Each row comes from the steps of one walk. Every step used is in the known rows, and no mark comes twice. Write the walk behind each row, first mark first.
Known rows
U, V, T, Y, L: [ 0.15 -1.52  0.04 -1.99 -0.63  0.38  0.98 -0.71 -1.29  0.78  0.75 -0.09
 -1.60  2.07 -0.27  0.08 -0.27 -0.39  2.44  3.89 -4.54  0.26  0.24]
V, L, Y, F: [ 1.61 -1.22  0.27 -2.48 -0.72  0.37 -2.41  0.50  1.33  0.44 -0.22  0.31
 -0.39 -0.86 -1.63  2.74  0.56 -0.72 -0.57  2.03 -0.60  0.15  0.38]
L, Y: [ 1.85  0.12  1.00 -1.34  1.14  0.11 -5.90  3.69  0.39 -0.42 -0.10 -0.35
 -0.88 -1.38  0.20  0.49  0.28 -0.07 -0.30 -1.88 -0.26 -0.70  0.07]
T, Y, V: [-2.90  0.64  0.43 -3.74  0.95  0.66 -1.31 -0.22  1.09  1.00  0.20 -0.48
 -1.09  1.86  0.41 -1.44 -0.11  1.95  2.02 -1.41  1.12  0.32 -0.73]
H, T, Y: [ 1.31  0.86  0.52 -1.44 -1.98  2.61 -3.27  1.91  0.02 -0.22  0.10 -0.07
 -0.93 -1.31  1.64 -0.45 -0.19 -1.31  1.19 -0.48  1.62  0.39 -1.58]
T, Y, L, H: [ 1.48  0.75 -0.38 -1.46  2.52  2.02  1.00  2.64  0.39  0.07  0.26 -0.09
 -0.66  0.22  3.16  0.63 -0.28 -1.72  2.58  3.27  1.84  0.35 -0.02]
L, H: [ 1.19  1.05  0.49  4.31  1.18 -0.63 -0.28  3.49  0.72 -1.18  0.20 -0.41
  0.64 -0.67  3.48  1.75  0.54 -2.70 -1.78 -1.66 -0.44 -0.40  0.15]
F, T: [ 1.23  0.16  0.17  2.85  0.34  1.48  0.09  2.07  0.27 -1.22 -0.73 -0.44
  0.22 -1.02 -1.12  0.42  0.02 -0.03 -2.25 -0.47 -4.50  0.33  0.50]
T, H: [ 0.85  0.77  0.17  3.57  0.74  0.58 -0.46  2.76  1.04 -1.16 -0.42 -0.34
  0.87 -1.35  0.42 -4.21  0.61  5.55 -0.99 -0.27  0.91  0.02  0.04]
Y, V, L, T: [-5.30 -0.19 -0.18  0.14 -0.21 -5.15  2.15 -1.11 -0.34  0.34 -1.07  0.28
  1.76  0.26 -0.42  1.50 -0.52 -0.41 -1.23 -0.67  3.07  0.31 -0.45]
U, V, L: [ 0.26 -1.96 -0.42  4.28 -1.43 -0.65  0.27 -0.17 -0.65  0.18 -1.80 -0.07
  1.03  1.49  0.21  2.06  0.74 -1.06 -1.72  0.64 -6.51  0.05  0.33]
T, Y: [ 1.68  0.10  0.88 -1.20  0.69  1.88 -3.12  2.66  0.50  0.06 -0.23 -0.47
 -0.97  0.00  0.66 -1.70  0.34  1.74  1.34 -0.31  1.10  0.78 -0.65]
Y, F: [ 2.69 -0.46  0.84  1.31  0.32 -1.13  1.21  1.00  1.41 -0.62  1.31 -0.57
 -0.24  1.35 -0.81  0.30  1.21  0.37 -2.09  1.94 -0.71  0.54 -0.32]
F, T, Y: [ 1.71  0.29 -0.06 -1.75  0.91  4.27 -2.28  1.64  0.45 -0.30 -0.59 -0.43
 -1.12 -0.76 -1.20 -1.26 -0.26  1.27  1.23 -0.67 -3.02  0.84  0.38]
U, V, T: [-0.06 -1.22  0.98  3.73 -2.06 -2.45 -0.14  0.16 -1.06 -0.44  0.68 -0.27
 -0.35  1.28  0.04  1.09  0.49 -1.36 -1.67 -0.85 -6.77 -0.54  0.50]
V, L, Y: [ 0.01 -0.78  0.33 -0.23 -0.79  0.38 -4.67  2.47  0.09  0.23 -1.82  0.33
  0.14 -2.46 -0.20  2.25 -0.03 -0.39 -0.54  0.11 -0.35 -0.04  0.24]
L, H, T, Y: [ 1.19  1.65 -0.12 -0.48 -1.04  2.90 -2.50  2.26  0.54 -0.70  0.67  0.07
 -0.60 -1.90  4.37  1.32 -0.46 -4.22  1.44 -2.02  1.56 -0.49 -0.92]
V, U: [-0.16 -0.21  2.20  2.91 -0.33 -0.62 -0.31  5.80  2.07 -0.11  1.22  0.01
  0.66 -0.76  1.14 -0.08  0.97  0.48 -2.55  0.11 -1.10  0.25  0.41]
V, T, H: [-1.19  0.58  0.83  4.02 -1.78 -0.83 -0.09  1.37  0.36 -1.26  0.27  0.02
  0.71 -2.50 -0.04 -3.45  0.27  4.54 -0.93  0.10  0.56  0.05  0.08]
L, Y, V: [-2.79  0.61  0.65 -3.81  1.40 -1.02 -4.01  0.75  0.85  0.54  0.26 -0.46
 -0.99  0.97 -0.07  0.90 -0.20 -0.01 -0.06 -2.89 -0.05 -1.01  0.10]
Y, L: [ 1.14 -0.26  0.37  2.19  1.11 -1.28  2.33  2.70 -0.31 -0.35 -0.41 -0.38
  0.40  0.88  0.37  0.55  0.30  0.31 -0.91  5.05  0.33  0.82 -0.44]
U, V, L, H, T: [-0.23 -0.44 -1.42  4.92 -3.10  0.50  1.06 -0.32 -0.93 -0.72 -1.02  0.56
  1.40 -0.30  3.96  5.09 -0.11 -7.07 -1.71 -0.99 -5.94 -1.17 -0.07]
U, V, T, H: [-0.53 -0.66  0.11  3.88 -1.49 -0.65  0.21 -0.49 -0.37 -0.75  0.56 -0.23
  0.19 -0.08 -0.17 -3.16  0.47  3.24 -0.62 -1.02 -5.41 -0.91  0.96]
F, T, Y, L, H: [ 1.62  0.79 -1.41 -1.69  2.68  4.64  1.76  1.91  0.38 -0.37 -0.13 -0.06
 -0.77 -0.65  1.30  0.97 -0.84 -2.15  2.36  2.68 -2.20  0.36  0.74]
T, Y, F, U, V, L: [ 2.73 -1.90 -1.54 -1.74 -0.73  2.05  1.64 -7.27 -0.73  1.80 -0.77  0.30
 -0.64  3.17 -2.81  1.10  0.64 -0.07  0.92  0.72 -2.00  0.28  0.46]
L, T: [ 1.14  0.12  0.98  1.58  1.51 -4.34 -0.72  2.57 -0.57 -1.18  0.26 -0.39
  0.86 -0.99  0.21 -0.45  0.24 -0.03 -1.67 -1.51  3.14  0.04 -0.46]

Write each row's walk
[ 0.84 -0.77  0.07 -0.18 -1.42  0.24 -1.13 -5.20 -2.39  0.99  0.16 -0.08
 -1.26  1.55 -1.39 -0.33  0.06 -0.47  0.90 -2.74 -2.15 -0.42  0.46]
F, U, V, T, Y
[ 1.63 -0.20  0.32 -2.37  1.54  1.68  0.17  1.98  0.11  0.52 -0.28 -0.33
 -1.09  0.54  0.39 -1.18 -0.07  1.31  2.26  4.75  1.76  1.17 -0.74]
T, Y, L
[-0.74 -0.66  0.34  2.67 -0.44 -4.03  0.29  1.60 -0.75 -0.71 -1.45  0.24
  1.97 -2.21 -0.15  1.19  0.01 -0.69 -1.62  0.60  3.02  0.72 -0.43]
V, L, T
[ 0.80  1.32 -0.35  2.90 -0.63 -0.26  2.92  2.35 -0.43 -1.18  0.46  0.15
  0.90 -0.91  4.11  3.43 -0.49 -6.01 -0.94  3.27  0.90 -0.39 -0.85]
Y, L, H, T
[ 0.40 -1.86 -0.83 -2.11  0.35 -0.96 -1.63 -0.78 -1.31  0.54 -1.09  0.20
  0.03  0.38 -0.35  0.10 -0.22 -0.39  1.98 -0.97 -1.46 -0.02  0.13]
U, V, L, T, Y
[ 2.93  0.20 -0.90 -3.48  1.91  4.28 -2.59  0.41  2.13 -0.95  1.05 -0.07
 -1.14 -1.61 -3.61 -2.57  0.07  4.02  0.56 -0.40 -2.97 -0.92  1.61]
L, Y, F, T, H
[ 0.73 -1.48 -1.13  4.94 -1.34 -0.68  1.73 -5.01 -2.34  0.87 -2.57  0.17
  1.39  1.78 -1.22  2.24  0.49 -1.31 -2.41 -0.77 -3.21 -0.15  0.68]
F, U, V, L
[ 2.34  0.24 -1.00  1.17  1.00  3.15  2.23  0.09  2.10 -1.24  0.78 -0.26
  0.07 -0.58 -2.90 -3.35  0.48  4.65 -1.19  1.31 -3.23  0.18  1.01]
Y, F, T, H
[ 1.78  0.04  0.78 -2.27 -1.66  0.13  0.99 -5.35 -0.56  0.68  1.54  0.08
 -1.44  0.42 -2.77 -0.34  0.24  0.56  0.54  0.36  3.58  0.66 -0.18]
V, T, Y, F, U
[-2.93  0.82 -0.52 -4.05  1.17  3.41 -0.37 -0.77  0.98  0.65 -0.18 -0.43
 -1.21  1.54 -1.44 -0.87 -0.65  1.37  1.77 -1.81 -2.95  0.36  0.09]
F, T, Y, V
[ 2.25 -2.00 -1.24  2.93 -1.23 -0.72  3.66 -6.80 -1.10  1.05 -0.88  0.11
  0.76  3.43 -2.70  2.74  1.05 -1.48 -2.43  1.06 -3.33 -0.03  0.75]
Y, F, U, V, L
[ 0.44 -0.77  0.41  4.23 -1.95 -2.80  1.20 -4.97 -2.80  0.20 -0.01 -0.15
  0.12  1.70 -1.36  1.32  0.37 -1.85 -2.31 -2.41 -3.57 -0.77  0.69]
F, U, V, T
[ 1.86 -0.67 -0.73 -3.24  0.24 -1.29  1.63 -5.61 -0.94  0.99 -0.39  0.59
  0.26 -0.23 -3.18  0.20 -0.11  0.52  0.80  0.65  7.41  1.05 -0.35]
V, L, T, Y, F, U
[ 0.53  0.34 -0.46  0.92  2.90 -3.00  2.81  1.94 -0.46 -1.06  0.00  0.08
  1.44 -1.20 -0.45 -4.01 -0.36  4.51  0.22  3.40  5.35  0.13 -0.09]
Y, L, T, H
[-5.45  1.25 -1.03  2.59 -3.14 -0.69  2.94 -1.08  0.38 -0.02 -0.87  0.69
  1.72 -0.52  3.77  4.86 -0.67 -5.94 -1.40 -0.86  0.14 -0.44 -0.78]
Y, V, L, H, T
[ 3.27  0.68 -0.25 -2.64 -1.82  2.21  0.32 -4.86 -0.37  0.49  1.14  0.13
 -1.14  0.86 -1.42  0.14  0.03 -1.29  0.52 -0.13  4.58  0.24 -1.27]
H, T, Y, F, U
[ 2.53 -0.57 -0.29  3.90  0.53 -1.17  0.62 -3.75 -2.04  0.31 -0.78 -0.53
  0.28  2.95 -0.79  0.47  0.84 -0.75 -2.44 -2.85 -3.16 -0.79  0.67]
F, U, V
[ 0.60 -1.33 -1.18  3.15 -0.11 -4.23  1.94 -5.19 -3.20  0.36 -1.97  0.42
  1.83  0.94 -1.77  1.92 -0.03 -1.92 -2.06 -2.15  0.31 -0.64  0.63]
F, U, V, L, T
[ 3.02 -0.25  0.58 -4.88  2.06 -1.55 -0.85  0.32  0.85 -0.23  2.05 -0.27
 -1.10  0.60 -1.37 -1.50  0.31  1.07  1.48  0.23  4.38  0.50 -0.63]
L, T, Y, F
[-0.34  0.47  0.27 -0.93  0.02  0.74  1.53  1.68 -0.26 -0.02  1.10  0.26
 -0.84 -1.31  2.61  1.20 -0.62 -2.57  2.61  3.48  1.41  0.45 -0.08]
V, T, Y, L, H
[-4.46  0.47  1.46 -5.86  1.70 -2.18 -0.48  2.50  1.85  1.37  2.36  0.24
 -0.31  0.76  0.25 -1.54 -0.35  1.14  1.49 -2.64  4.04 -0.16  0.02]
L, T, Y, V, U
[ 0.83  0.77 -0.84  3.34  0.89  3.12  0.40  2.01  0.98 -1.55 -0.89 -0.29
  0.75 -2.06 -1.48 -3.79  0.06  5.08 -0.88 -0.63 -3.02 -0.03  0.93]
F, T, H
[ 3.71  0.05  0.36 -2.72  1.21 -0.39 -2.42 -3.43  0.00  0.45  0.90 -0.02
 -1.01  0.47 -2.77  1.11  0.71 -0.50 -1.17 -1.45  2.87 -0.82  0.53]
L, Y, F, U
[ 1.59  0.02 -0.72 -2.64  1.67  4.19  0.94  1.32 -0.09  0.21 -0.67 -0.20
 -1.15  0.00 -1.53 -0.74 -0.73  0.99  2.16  4.29 -2.25  1.17  0.25]
F, T, Y, L
[-4.72  0.95  1.35 -4.28 -2.31  1.73 -0.96  1.93  2.19  1.55  2.09  0.47
 -0.67  0.66  1.72 -0.09 -0.27 -1.34  1.10 -1.46  0.97 -0.16 -0.96]
H, T, Y, V, U
[ 0.76  0.78  0.05  1.96  1.97 -2.86 -0.36  2.27  0.15 -1.55  0.12 -0.14
  1.30 -2.08 -0.13 -4.53  0.14  4.83 -0.45 -1.65  4.50 -0.36  0.01]
L, T, H
[-0.40 -0.36  0.99 -1.78 -0.97  0.23  0.75  0.90 -0.51  0.41  0.49  0.10
 -1.10 -0.64 -0.16 -0.48 -0.42  0.59  2.29  5.13  1.29  1.26 -0.53]
V, T, Y, L
[-5.91  1.02  0.47  1.61 -1.49 -2.05  1.80 -1.07  0.86 -0.43  0.72  0.04
  0.53 -0.40 -0.31 -3.34 -0.12  4.61 -0.36 -0.99  0.63 -0.24  0.05]
Y, V, T, H
[-3.13  0.74  0.21 -5.28  2.18 -2.53 -1.12 -0.45  0.28  0.57  0.81 -0.40
 -0.70  1.33 -0.13 -1.76 -0.49  1.09  2.29 -2.80  4.58 -0.01 -0.75]
L, T, Y, V
[ 1.23 -1.35 -1.06  0.14 -0.43  0.27 -3.13 -4.34 -2.20  1.32 -2.30  0.43
  0.20  0.56 -1.80  2.83  0.07 -1.79 -1.02 -2.61 -3.06 -1.39  1.26]
F, U, V, L, Y
[ 1.17  0.30 -0.04 -2.50 -1.08  2.22  0.16  1.50 -0.60  0.14  0.02  0.09
 -0.76 -0.15  1.26 -0.07 -0.82 -1.31  1.99  4.66  2.37  0.81 -1.72]
H, T, Y, L
[ 0.81  1.56  0.17  4.11 -1.54 -0.08 -0.30  2.69 -0.01 -1.57  0.53 -0.05
  0.72 -1.59  4.41  2.88 -0.08 -5.54 -1.91 -1.76  0.22 -0.72 -0.86]
L, H, T
[-4.71  1.99  0.51 -3.45 -1.30  2.09 -0.14  2.56  2.65  1.11  2.63  0.59
 -0.43 -0.08  4.52  1.61 -0.52 -4.55  1.19 -2.93  1.14 -1.08 -0.28]
L, H, T, Y, V, U
[ 0.05 -0.16 -0.61  4.53 -1.37 -1.10  1.48 -5.14 -2.00 -0.30 -0.12  0.07
  0.65  0.53 -1.71 -3.01  0.25  3.05 -1.19 -2.61 -2.23 -1.14  1.24]
F, U, V, T, H
[-4.37  0.37  1.55 -4.07  0.36  1.17 -0.66  2.74  2.79  1.74  1.77  0.09
 -0.81  1.78  0.84 -1.31  0.22  1.55  1.25 -1.35  0.38  0.14  0.07]
T, Y, V, U
[ 1.08 -0.12  0.41  0.49  2.33 -4.75  2.38  2.13 -1.21 -0.85  0.13 -0.17
  0.99 -0.11 -0.13 -0.19 -0.33 -0.56 -0.82  3.75  3.95  0.47 -0.48]
Y, L, T
[-0.28 -0.71  0.08 -1.98  0.03 -1.09 -1.80  1.08 -0.48  0.23 -1.32  0.36
  0.50 -2.01 -0.33 -0.30 -0.48  0.85  1.62  0.34  4.42  1.01 -0.67]
V, L, T, Y
[-5.76  0.52 -0.99  0.44  0.39 -3.37  2.58 -1.24  0.49 -0.08 -1.17  0.51
  2.24 -0.89 -0.74 -2.69 -0.50  4.39 -0.05 -0.86  4.53 -0.03  0.04]
Y, V, L, T, H
[-4.70  0.82 -1.94 -2.05  0.15  4.21  1.67 -1.60  1.15  0.72 -1.45  0.44
  0.19 -0.20  0.97  2.35 -0.97 -2.20  1.94 -1.53 -3.01  0.25  0.78]
F, T, Y, V, L, H
